Each row comes from the steps of one walk. Every step used is in the known rows, and no mark comes twice. Write the walk behind each row, first mark first.
Known rows:
V/T/S: [  4 -23   2 -13 -11   5  13  56  -2 -32  16  -1  28   8  49  30  -2  44
  16 -30 -14  25  -1  36   8]
T/S/F: [ -5 -19  -1 -19 -17  -9   5 -40   0 -31  10  32  19 -15  43 -10  -7  25
   1 -27  -5  -4  11   9  11]
S/T/V: [  2  45   9 -14   1   2  25   9  18 -20 -21 -27   5  17  -7  -2  14 -46
  32 -30   6  27  -2  31  -1]
T/S: [ -5 -37  -3 -18  -5  -4   6  34  11 -37  12  15  20   4  31  -2  -9   8
 -15 -35  -6  19   4  28   5]
T/S/Q: [ -6 -18   5 -24   4  -6  -1   8  10  -4  20  19  10 -11  16 -22   0 -34
 -23  18 -20  27  -2   7   0]
S/F: [  3 -26   1 -10 -21   0 -16 -20   7   5  -5  28   3  -1   1  11  -8  -9
  29 -32   5  -5  11  -2  13]
V/F/Q/S: [-10 -96   4 -16  13 -12 -12  72 -13  -1   4 -14 -27   1 -16 -11 -18  48
 -23   2  20 -11   0 -23  -4]
T/V/F/Z/S: [ -8  -3 -20  19   8  -5  39 -18  -4 -43   3   6  18   3 -20  12  -1   8
 -39  27   9 -20  -3  13 -15]
E/N: [  4  -9  -6   3   6  19 -39  13  28  -4 -11  30  15   2 -34 -11  -8  -8
  17 -30   2  12  10  15   4]
Z/F/N: [ 13   3 -16  20   8  13 -23  19   8  11  16 -10 -11  -4 -51   2   1 -31
  -3 -21  26 -26 -19 -10  -7]
V/S/Q: [  0 -18  13  13   5   0 -33  21   5  38   5  34  -4 -10  -6   7  -3 -31
  -6  26 -38  11 -14  13  -3]
Q/S/F/Z: [ -3 -43   8 -28  -8  -3 -37  -8   8  32  -6   8  -4  -6 -15   0  -7  15
  -4   8  16 -35   2 -54  -3]
E/D: [ -3 -50  -7   5   8  -2 -51  43  18  -6  -1  27  -4  14 -17  15 -11 -18
  12 -14  -1  36  16  40  13]
S/T/V/F/N: [  9  69  -6  11 -14   8  19 -49  -8 -18 -20 -34   0 -12   1  11  19 -21
  18  -9  22 -31  -8  26  -7]
S/F/V: [  6  13  -9   3 -10   4  -2 -64   3  24  -2   6  -6   9   7 -12   3  -4
  -6   1 -10   3  16 -28   5]
V/T/S/Q: [  3  -8   9 -19  -3   1   3  29  -5   1  21   7  14  -9  32  14   9   0
  12  27 -29  39  -3  16   3]
Q/S/T/V: [ -7  -3  20 -22   9  -8   7  30   5 -12 -24 -44 -20  18  -9 -22   4 -16
  14 -38  31  25  -2   6 -14]
Z/F/S: [  3 -54 -17  29  25 -11   4   9   5  12   9  22   1  -2 -12 -24  -8   9
 -13 -10  13   4  -8 -20  -4]
V/F: [  4 -56  -4  11  -9   1  -5  31  -2 -15  -6  32   8   4  13  28 -14  13
  11 -36   2 -20  11  37   9]
V/T/S/F/Z: [  8  31  -3 -17 -22  11   6 -18   0  -7  12  19  41 -16  42  36  10  53
  17  28 -20 -24   1 -11   9]
T/V: [ -7 -19  -3 -17  -4   1  19  22  19 -36  -6  -9  12  26  -5   3   2   0
 -10 -35   3  41  -1  39 -11]
Q/S/T/V/F: [  0 -14  15   1   7 -10  14   4 -15 -24 -25 -23 -15   8  16  -4  -1  21
  22 -30  33  -7   5  23 -13]
Q/S/F/N: [  0 -29   1 -19 -19  -4 -46 -49 -10  27  -1 -21 -26 -13 -23  -9  -6  13
  -1 -22  34 -27  -8 -49  -5]
N/E: [ 11  -5   6   8 -14  13  -7  70  19  28   4  22   8  32  19  20 -21  -7
   3 -29 -20  20  19   8   8]

Write each row's walk:
[  0  17  10  -8   8  -5  12   4   0  -8 -27 -20   3  -2   3  -3  10  18
   1  12  23 -25  -3  -9 -18]
Q/S/T/V/F/Z
[ -3 -33  14 -10  17  -9  -7  62 -14  18 -11 -29 -31  -9 -11 -20  -6  12
  10   1  31 -30  -1 -31   5]
V/F/Q/S/T
[-10  32  -5  12  23 -12  54   4 -20 -36  -3 -39 -18  -5 -31 -27   7 -25
  -4  29  23  -8  -5   4   0]
Z/S/T/V/F/Q
[ -4  38   3  -9  13  -5  41  19   0 -26 -14 -32  -5  -2 -12 -11  16  -5
  11  15   8  -2  -2  14   1]
S/T/V/F/Q
[ -6  15   5  12 -16  -4   5 -55  -6 -24  -9  28  13  -2  20  11   1  47
   4 -11 -17  12  -5  34  -9]
T/V/S/F
[ -4 -23 -13   3  11   4  -2  28  15  10  12   5   5   4 -44   5  -8 -45
 -29  11   6 -17  -5 -24   2]
F/Z/S
[  7  39  -2  -6   7   8  19 -17  -7  21  23 -13   6   4  41  -2  21   7
 -23  53 -41  45   0 -12  -7]
F/V/T/S/Q
[-14  21   2  -4  -2  -6  11 -27  -4 -20   3  -2   0  -6  -9  -6   9  51
 -16  30 -22  15 -14   2  -7]
T/V/S/F/Q
[ -9  17  11   7   6  -2   2  -6   7   1   1  11   3   1  -7   1   9  -9
 -21  29 -37  42 -17  33 -21]
T/V/S/Q
[  4  47  -1   8  12   5   5  23  14  23  -6 -10  -2  -4 -39  -2   3 -83
   5  19  12 -30  -6 -34  12]
F/Z/S/T
[ -1 -18  -9  20  16  -3  -3 -16  -7  33  12  33  -1 -23 -38   3  -3 -56
 -30  71  -4 -42  -1 -26  -2]
V/F/Z/S/Q
[  7  62   0   0   0   6  28 -15  14 -13 -25  -1  25  -5   4  17  18 -15
  15  20   0 -32   0  19  -4]
S/T/V/F/Z
[ -5 -38  -5  12  -7  -7   2 -29 -13  -3   7  18 -13  -4 -24  -4 -16 -28
  15 -19  17 -13   9 -14  13]
Z/S/F
[  2 -26  23 -11   6  -4 -23  56   6  27 -18 -24 -25   8  -9 -14  -7 -31
  30 -44  27  -3   1 -14   4]
Q/S/T
[-14 -28  -9  -4   6 -11  11  -9 -10   4  18  -9 -20  -9 -50 -27 -11 -21
 -10  22  16  -3   0 -44  15]
Z/S/F/Q
[-15 -79   7 -37  18 -10 -21  94  10  11   7 -37 -26  13 -33 -22 -14  12
 -27  -9  16  20  -6 -39  -5]
F/Q/S
[ 12  39  -9 -11 -37  11   0 -58 -21 -10  18 -12  19 -25  39  28  11  43
  17  -2  -1 -11  -9  -4   7]
V/T/S/F/N
[  3  37   3  29  16   4 -18 -28   2  55   7  17 -12   1   1 -11  10 -23
 -37  54 -55  23 -10 -16 -10]
F/V/S/Q
[  3  24  -5  33   5   7 -12  -2   3  19   2  13  -5  17  19   6  -1  13
 -34   4 -41  14  -6   4  -6]
F/V/S
[  7  50  17  25  -1   6 -20  33   4  20 -15  18   2  -5  15  16   0 -27
  29 -27 -20 -16 -11  28  11]
V/S/T
[ 17 112  -8  49  -4  16 -18 -36 -13  12 -16  -4  -4   3  13  20   9  -3
  20  35   4   0  17  36   1]
S/T/V/F/N/E/D
[ -3   4   0 -30  -9   0  15  17 -14 -16  23  -8  15 -15  26   8   6  62
  15  24 -13   9   0 -16  16]
V/T/S/F/Q
[ 10  23 -12  36  -4  11  19 -52 -30  23  13 -12 -15  12  -1  13   1  13
  16  15  -6   3   9 -33   8]
Z/S/F/V/T
[  1  29 -13  -5  -8  -3  16 -84  -5 -14  11  10  10  -2  49 -32   5  33
 -31   7 -13  10  16 -21   2]
T/S/F/V
[  0 -32   2  -6   1  -5 -17 -51 -10  32  -4  -8 -28  13   4 -29  -7  34
 -18  -8  13   7  13 -56  -9]
Q/S/F/V
[  5  30   5   6  -3  -1  33  -7  -2 -34 -24  -4  10   2  16  11  10 -10
  35 -26  10 -11   6  52   0]
S/T/V/F
[  9 -11 -15  11 -18   8 -19 -12  -6   2   1   5   0 -13  -3  27  -5   1
  -4 -16  13 -43  -6   9   3]
V/F/N
